Each row comes from the steps of one path. Every step used is in the known rows, and no mark comes twice. Write the path behind each row, first mark first.
In the rows, zero is written as 128.
Known rows
c-h-m: [140 137 141 141 104 122 127  87 140 110 108  95 147 132 128 126 138 138
 141  99 152 109 179 159 128 125 123 120  96  48]
c-z-b-h-m: [ 67 104 152 164 123 169 160 173 113 150 115 128 136 117 105 114 102 178
 111 168 130 107 150 107 172 122 132 146 121  76]
n-z-m-e: [137 169 129 160 120 160 125  88 149 145 147 143 139 128 134 131 133   4
 126 131 139 138 132  96 127 142 113 163 145 202]
z-m: [103 146 123  87 114 135 157  98 120 136 126 119 110 140 139 125 122  70
 140 126 177 142 137 108 150 127  94 141 136 157]
m-z-b-h-c: [149 110 134 122 129 169 124 167 145 143 116 133 139 110 106 132 119 148
 106 186  82 138 116 185  86 136 167 116 138 105]
e-m-h-c: [239 126 146 146 131  90 134 126 146  96 121 115 152 144 121 149 148 135
 148  99 106 126  94 138 132 130 149 114 148 154]
b-h-c-z-n: [116 107 135 123 137 169 105 179 122 118 149 152 124 112 134 148 142 166
 115 134 171 126 124 149 102 142 139 175 163 122]
e-m-k: [166 141 121 108 123  80 165  82 126 118 131 140 154 139 128 110 132 158
 149 114 133 123 125 120 188 123  92 109 124 162]
k-m-h-c-z-b: [112 107 115 177 158  54 116 161 132 144 147 133 127 129 127 136 124 176
 100 177  92 131 101  94 164 106 152 129  62 150]
k-m-h-c-z: [108 116 103 158 152  73 103 128 143 104 148 136 114 136 142 156 139 184
 115 135 117 142 115 119 140 114 123 133  80 128]
e-m-z-b-h-c: [174 112 152 157 133 157 154 165 134 126 125 126 162 116  94 128 133 145
 118 160  78 130  95 155 132 134 174 110 148 158]
e-m-z-b-h: [127 130 145 161 127 140 153 143 111 139 126 135 132 117  93 111 122 162
 129 170  78 119 104 112 147 128 157  95 155 147]
m-h-c-z: [160 124 113 142 152 107 103 150 156 120 136 126 123 143 134 152 132 153
 124 116 133 133 116 148 110 119 141 139 111  97]
b-h-c: [172 112 151 101 114 182 136 123 151 116 124 117 149 110 135 153 126 168
 130 147 152 138 135 204  98 142 121 141 180 108]
n-z-b: [120 122 141 120 132 115 122  91 127 163 137 103 150 120 127  89 130 103
 125 141 111 121 138 127 124 126 118 122 130 168]
d-m-h: [123 164 117 123 123 101 106  92 115 132 108 126 100 135 155 127 106  80
 149  89  99 116 119 107 114 112 138  73 125 114]
d-m: [ 66 144 122  99 116 145 142  74 107 127 118 107 128 132 156 108 105  80
 154  87 155 121 143 130 130 117 100  80 127 122]
c-z-m: [ 50 143 109 117 137 141 154 121 116 149 150 126 102 148 137 124 120  88
 129 119 199 142 137  87 174 119  91 160 110 146]
d-m-h-c-z-n: [116 140 109 151 153 103  76 177 106 125 143 150 107 132 155 139 132  48
 120  71 115 114 100  89 102 119 174 124 103 145]
k-m-z-b: [ 42 116  99 123 133  87 137 104 105 121 118 127 106 125 119 102 122 165
 117 190  83 132 128 105 131 113 118  75  65 139]
b-h: [125 133 142  97 107 165 134 100 130 127 122 127 121 112 133 137 115 194
 143 154 154 129 144 163 114 134 102 126 185  96]
c-z-b: [ 52 112 118 133 147 128 146 138 115 167 138 114 130 135 123 101 111 170
 126 153 162 118 137 108 156 107 111 125 102 115]
n-z-m: [119 150 131 102 122 129 133  73 133 147 150 114 120 132 139 112 138  21
 127 106 155 148 136 106 137 136  93 156 136 203]
e-m-d: [157 135 127 114 116  89 138  88 119 122 115 104 146 140 117 110 136 182
 177  46 112 124 136 108 147 135  96  87 171 134]
d-m-z-n: [ 52 149  95  94 126 131  95 115  77 107 114 147  91 130 147 103 129  40
 136  84 112 117 128 103  73 126 138  71 107 129]
e-m: [136 123 141 122 122 122 171  81 118 101 125 105 150 144 126 114 137 145
 164 104 166 118 130 120 165 126  95 103 155 156]
k-m: [ 56 119 114 103 117  99 145  63 116 102 125 119 118 127 145 123 131 188
 141 149 154 133 149 128 146 121  70 102 111 136]
z-b: [112 116 133 101 124 121 150 116 120 150 109 109 138 128 124 102 112 147
 138 162 133 117 139 126 140 119 115 106 123 124]

Write each row's path
[195 145 138 147 127  77 135 104 122 105 119 126 124 144 121 129 136 150
 158 114 113 115 105  95 150 122 131  97 155 147]  e-m-h
[109 114 131 114 104 165 108 158  97  73  96 164  90 114 111 128 137 128
 119 135  94 111 147 122  69 152 149 122 149  69]  b-h-m-z-n
[144 126 143 112  88 147 123 122 127 125  90 120 130 115 113 133 112 196
 151  79  88 123 170 139 121 148 108 118 178  47]  b-h-m-d
[170 107 160 117 121 167 146 157 143 155 119 116 162 103 120 133 113 166
 118 177 124 131 120 174 121 134 147 139 162 127]  z-b-h-c
[134 129 160 135 123 141 122 107 129 175 142 121 146  96 119 106 120 139
 114 172 101 123 132 135 127 136 131 139 172 159]  n-z-b-h
[167 166 123 112 122  85 122 114 125 140 119 140  85 142 135 141 119  67
 137 126 127 138 109  75 141 125 129 137 134 149]  z-m-h
[166 119 120 131 128  67 109 106 143  96 124 129 118 131 144 156 140 165
 127 145  92 140 114 140 117 123 125 113 105 138]  k-m-h-c
[182 113 140 193 162  82 144 184 135 148 141 121 155 144 105 126 133 141
 122 133 100 116  82  90 174 113 176 128 105 168]  e-m-h-c-z-b
[213 125 128 110 129 102 104 125 158 107 111 121 130 137 140 153 133 137
 135 121 109 134 115 163  90 129 142 119 138 107]  m-h-c
[160 147 127 135  99  92  94  90 141 132 100  94 144 129 122 122 136 171
 157  40 103 117 184 146 120 134 122 104 112  28]  c-h-m-d
[ 61 126 139 149 139 151 141 154 119 174 144 135 127 110 117 117 104 206
 118 182 152 118 129 115 165 118 126 141 145 107]  c-z-b-h
[109 112 137 134 134 185 132 150 151 126 148 124 142 119 129 152 125 191
 120 139 173 139 133 184 123 133 118 162 158  98]  b-h-c-z
[178 111 170 136 125 161 116 134 151 164 144 111 170  97 119 121 130 115
 105 161  94 135 122 179 110 143 152 154 162 170]  n-z-b-h-c
[ 98  93 126 131 152 145 152 163 139 156 137 105 159 133 124 115 119 143
 115 145 156 127 127 148 145 115 130 141  92 127]  h-c-z-b
[166 119 114 130 153  91  78 180 125 111 139 155 108 136 140 148 148 130
 118 107 130 118 104 110  89 130 159 155 115 130]  m-h-c-z-n
[ 92 123 115 118 140 159 156 145 138 138 151 118 132 147 138 138 131  67
 117 108 195 154 128 131 159 124 113 179 103 156]  h-c-z-m
[104 131 135 140 128 177 124 160 121 153 115 127 137 106 125 123 105  77
 108 142  66 133 109 163 100 125 182  88 121 123]  d-m-z-b-h-c
[223 152 136 133 131  99  96 114 159 140 147 125 124 133 137 147 148   5
 110 100  94 153 104 117 111 140 150 169 127 202]  n-z-m-h-c
[107 131 136 135 131 188 153 162 142 147 156 136 127 125 130 156 122 106
 106 136 184 154 118 135 161 134 126 195 148 150]  b-h-c-z-m
[124 164 123 140 111 172 151 113 139 135 121 152 124 134 134 142 115  56
 139 153 164 133 132  95 139 133 110 144 138 156]  z-m-e
[ 60 117 107 105 140 123 115 140  97 118 143 146 103 135 141 114 138 155
 134 116 187 112 140 101 119 126 106 142 128 127]  c-z-n
[189 115 131 173 157  78 107 183 115  99 147 149 126 145 124 141 162 118
 131  88 127 110  86  84 130 130 167 146 129 176]  e-m-h-c-z-n
[ 98 124  98  81 128 125  96 125 100  86 113 149  87 132 133 115 144 122
 131 119 125 120 134 122  60 136 127 101 126 113]  m-z-n
[ 99 104 112  98 111 134 116 143  93  64  89 144  98 136 119 110 145  98
 128 109 107 112 154 114  70 143 134 107 103  78]  h-m-z-n
[127 138  97 112 143 117 152 142 150 158 161 150 137 143 140 136 124  74
 104 119 166 158 122 125 179 122 104 181  70 166]  h-c-z-m-k
[117 138 116 147 115 127 104  91 142  97 101 109 124 137 117 124 143 132
 127 103 111 120 173 168  93 126 142  96  77  28]  c-h-m-z
[109 121 133 117 101 182 131 125 125  87  90 138 108 120 110 132 123 157
 124 145  97 128 157 160  97 140 128 110 145  41]  b-h-m-z
[140 147 118 125 134 145 145 160 152 170 167 168 130 120 133 153 116 112
  93 146 156 160 117 134 182 130 114 198 114 155]  b-h-c-z-m-k
